What can hang from each mark
W: B C R
C: R W
B: F L R Z
R: F L Z

Each row was made from one small tree. The marks that hang from a mark follow it in brackets, in alphabetical order. Every link used is in the known rows. Write each row's tree.
Known rows
C[W]: [ 0.61  0.57 -0.95  3.94 -0.45  3.60  0.32 -0.32  1.26  1.98  0.47 -0.32
 -1.47  2.59  2.25  1.17 -4.52 -3.76 -0.50 -1.67  0.28]
B[L R Z]: [-0.42  2.64 -1.54  3.60 -0.39  3.22 -0.85  3.33  3.44 -0.35  3.60  2.72
 -0.36  1.86  2.22  0.36  1.86  0.24 -0.52 -2.77  1.71]
W[B]: [-0.24  1.58 -0.98  0.62 -0.27  3.48  0.55  1.97  2.24  1.27 -0.40  3.74
 -0.83  3.81  1.96 -1.40 -0.81 -2.32  0.34 -2.10  1.51]
C[R[F L Z] W]: [ 1.19  0.34  1.03  4.12 -0.78  4.33  1.11 -4.34  3.05  0.82  0.10 -0.85
 -1.27  3.46  2.48  3.29 -0.89 -1.03 -1.27 -1.04 -0.19]
R[F L Z]: [-0.10  2.52  2.10  0.88 -0.16  4.11 -1.00 -1.02  2.64  1.79  1.03  1.20
 -0.75  6.12  1.99  1.71  1.14 -1.16 -1.88 -1.88  0.74]
B[F L R Z]: [-0.72  2.80 -0.76  3.45 -1.19  3.95 -1.33  3.26  1.31 -0.72  3.57  3.58
 -0.76 -0.99  2.44  2.79  3.63  1.16 -0.14 -3.21  1.90]
C[W[B]]: [ 0.72  1.51 -1.30  2.93 -0.31  3.74  1.70 -0.41  1.62 -0.54 -0.45  1.64
 -1.44  2.05  1.87 -0.66 -3.30 -3.17  0.08 -2.17  0.50]
C[R[F Z] W[B]]: [ 2.10  0.08  0.41  2.22 -1.88  3.58  2.72 -3.55  4.14 -0.40 -2.98  2.01
 -1.80  1.82  1.97 -0.74 -0.65 -1.31  0.30 -0.90  1.22]
W[R]: [-0.08  1.02 -0.90  1.48  0.17  1.96  0.71  0.92  1.77  0.89 -0.90  2.54
 -0.62  4.07  2.20  1.46 -0.01 -2.54  0.90 -1.29  0.23]
B[L Z]: [-1.77  1.83 -1.50  3.25 -0.80  3.18 -2.12  2.90  3.73  0.53  2.21  5.29
  0.04  2.80  3.32  0.56  0.74 -1.58 -0.78 -2.72  1.84]
W[C R]: [-1.67  1.42 -1.59  0.89  2.83  1.25  0.88  1.53  0.82 -3.75 -0.22  2.75
 -0.49  2.97  2.65  2.16 -0.34 -1.18  1.33 -1.22 -0.09]
W[B[R[F] Z] C]: [-0.68  3.67 -0.25  1.02  1.91  3.44  2.24  3.06  0.78 -6.00  1.23  3.63
 -0.60  2.44  1.91 -1.97  1.98  2.48  1.12 -2.23  2.56]
B[Z]: [-1.33  0.56 -1.60  3.03 -0.80  2.95 -0.77  2.58  2.12  1.29  0.34  3.41
  0.33  4.51  2.52 -0.46 -0.36 -1.82 -0.18 -2.00  1.93]
B[L]: [-0.74  1.74 -0.66  1.84 -0.47  3.36 -1.74  2.54  3.39  3.25  2.09  3.92
 -0.97  2.43  2.88  1.42 -0.90 -2.54 -0.78 -2.69  0.91]
B[R]: [ 1.40  1.50 -0.95  1.59 -0.36  3.20  0.79  2.33  1.92  2.27  1.62 -0.55
 -1.52  3.17  1.32  0.39 -1.16 -1.17 -0.08 -1.84  1.07]
B[F L Z]: [-1.96  2.00 -0.71  3.16 -1.82  3.78 -2.46  2.85  1.30  0.45  2.26  5.28
 -0.17 -0.21  3.41  2.56  2.65 -0.47 -0.37 -2.97  1.88]
R[F L]: [-0.65  2.78  1.69  1.51  0.43  5.21 -0.42  0.92  0.62  2.64  2.60  1.23
 -0.37  5.18  2.60  1.84 -0.97 -1.24 -1.39 -2.23  0.49]
W[R[L Z]]: [-0.54  2.04  0.15  1.68  0.78  1.76 -0.42 -2.12  3.26 -1.29 -0.32  2.07
 -0.48  6.00  1.95  3.02  2.89 -1.53 -0.71 -1.15 -0.33]
B[L R[F] Z]: [-0.16  3.64  0.49  2.71 -0.87  4.36 -0.17  3.09  3.24 -0.56  3.71  3.12
 -0.54  1.46  2.33  0.62  1.93  0.81 -0.61 -2.96  2.21]

Which tree is each row?
[-2.97  3.13 -1.65  1.73  1.17  3.31 -1.10  3.26  0.88 -5.89  1.88  7.73
 -0.14 -1.89  3.84  0.97  4.01  1.60  0.82 -3.21  2.00] -> W[B[F L Z] C]
[-1.59  3.22  1.58  0.54  2.98  2.06  0.42 -1.60  1.84 -5.24  0.67  2.28
 -0.42  4.98  2.42  2.96  2.99  0.53 -0.08 -1.21 -0.27] -> W[C R[F L Z]]
[-0.85  0.71 -2.44  1.21  1.56  2.87  0.86  1.70  3.97 -3.16  0.64  6.46
 -1.05 -0.38  3.63  0.53  0.74  0.50  1.16 -2.35  0.74] -> W[B[L] C[R]]
[ 0.38  0.26 -0.50  4.61 -1.39  4.37  2.97 -1.35  2.09 -1.71 -1.75  3.10
 -0.05  1.21  2.82 -1.13 -0.97 -0.39  0.98 -1.62  1.70] -> C[R[F] W[B[Z]]]
[-1.07  0.91 -1.81  1.00  0.96  3.60  0.07  1.94  2.20 -3.08  0.69  6.40
 -1.38 -3.18  3.97  2.38  2.57  1.47  1.67 -2.52  1.09] -> W[B[F L] C[R]]
[-0.36  3.43  0.96  3.41  0.64  5.13  0.54  1.63  0.40 -1.06  3.91  0.66
  0.31  4.43  1.74  1.22  1.89  1.47 -1.01 -2.44  1.50] -> B[R[F L] Z]
[-0.02 -0.37  0.12  0.34  0.49  2.57  0.76 -0.23  4.13 -0.97 -1.51  2.08
 -1.34  3.16  2.82  0.44  0.44  0.65  0.32 -0.80  1.32] -> W[C[R[F Z]]]
[-1.41 -0.29 -1.98  2.74  2.86  3.51  0.22  0.49  1.24 -1.58  1.83  1.00
  0.05  3.02  3.54  3.13 -0.87  0.50  0.13 -1.43 -0.52] -> W[C[R[L]]]
[ 1.16  2.65  0.09  1.14 -1.30  2.84 -1.67  0.87  3.64  0.96  2.28  1.69
 -2.32 -0.22  1.63  2.98  3.98  0.28 -0.92 -2.69  1.48] -> B[F L R[Z]]
[ 1.63  3.63  1.63  0.59 -1.16  3.52 -0.55  0.76  5.30  1.26  2.57  2.31
 -2.12  2.46  1.42  1.14  2.15 -0.15 -1.42 -2.35  1.78] -> B[L R[F Z]]
[-0.06  2.70 -1.22  0.05  1.85  3.37  1.55  2.99 -0.89 -4.49  1.28  2.64
 -2.09 -0.90  1.77  0.99  2.16  1.76  1.39 -2.51  1.31] -> W[B[F R] C]
[-2.34  1.80 -2.21  1.49  1.93  2.43  0.60  3.04  1.36 -4.92 -0.08  5.68
  0.36  3.18  2.93 -1.96  0.78  0.26  0.99 -2.11  1.98] -> W[B[Z] C]
[ 0.65  2.92 -0.64  2.45 -0.07  1.41  1.06 -3.31  5.00 -4.26 -1.31  4.82
 -1.66  0.74  1.87  1.33  2.17 -2.49  0.36 -1.85 -0.13] -> C[W[B[L] R[Z]]]
[ 1.32  2.67  1.44  1.48 -0.92  2.34  2.89 -3.70  3.05 -3.93 -3.00  2.92
 -1.65  2.62  1.47 -0.07  0.96 -2.00  0.65 -1.24  0.52] -> C[W[B R[F Z]]]
[ 1.55  0.28 -0.88  3.97  0.02  3.62  1.62 -4.80  3.94 -1.45 -1.03  1.42
 -1.04  2.85  2.15  0.98  0.31 -0.98 -0.42 -1.40 -0.30] -> C[R[L Z] W[B]]
[-0.59  2.67 -0.55  3.93  0.10  4.49 -0.43  1.68 -1.08 -1.10  3.91  0.29
 -0.21  1.57  2.17  3.38  3.78  1.78 -0.60 -2.83  0.95] -> B[F R[L] Z]
[-0.71  3.09  1.84  1.74  1.15  4.01  0.86 -0.32  0.47 -0.27  1.66  1.83
 -0.05  4.62  2.50  3.00  0.90 -1.05 -0.08 -1.58 -0.42] -> W[R[F L]]
[-0.48  1.85 -1.69  4.69  0.06  2.15  2.76 -1.31  1.07 -5.24 -1.61  4.30
  0.28  2.26  2.10  0.13  0.70 -1.74  1.48 -1.59  0.52] -> C[W[B[Z] R]]
[-0.59 -0.26 -0.31  1.12  0.96  3.88  1.23  1.61  1.53 -0.28 -0.11  1.77
 -0.86  2.26  3.36  0.80 -1.69  0.19  0.93 -1.16  1.04] -> W[C[R[F]]]
[-0.60  2.77 -1.76  4.93 -0.01  2.12  1.57 -0.87  2.82 -5.58  0.15  6.36
  0.03  0.22  2.91  0.72  1.52 -1.67  0.94 -2.45  0.46] -> C[W[B[L Z] R]]
[-0.04  4.01  1.21  0.27  0.03  3.40  1.59  1.05  3.53 -1.16  0.30  7.29
 -0.61  1.06  2.53  0.50  2.40 -1.15  0.93 -2.45  1.06] -> W[B[L] R[F]]
[-0.59  2.55 -1.22  4.08  0.95  3.94  0.00  1.72  0.90 -0.83  3.58  0.40
  0.21  4.58  1.68  1.27  2.00  0.72 -0.90 -2.28  0.70] -> B[R[L] Z]
[-0.73  2.90  0.82 -1.44  2.02  1.27  2.06 -0.61  3.13 -6.41 -2.52  5.46
 -1.08  3.41  1.92 -0.84  3.23  0.19  1.32 -1.16  1.23] -> W[B C R[F Z]]
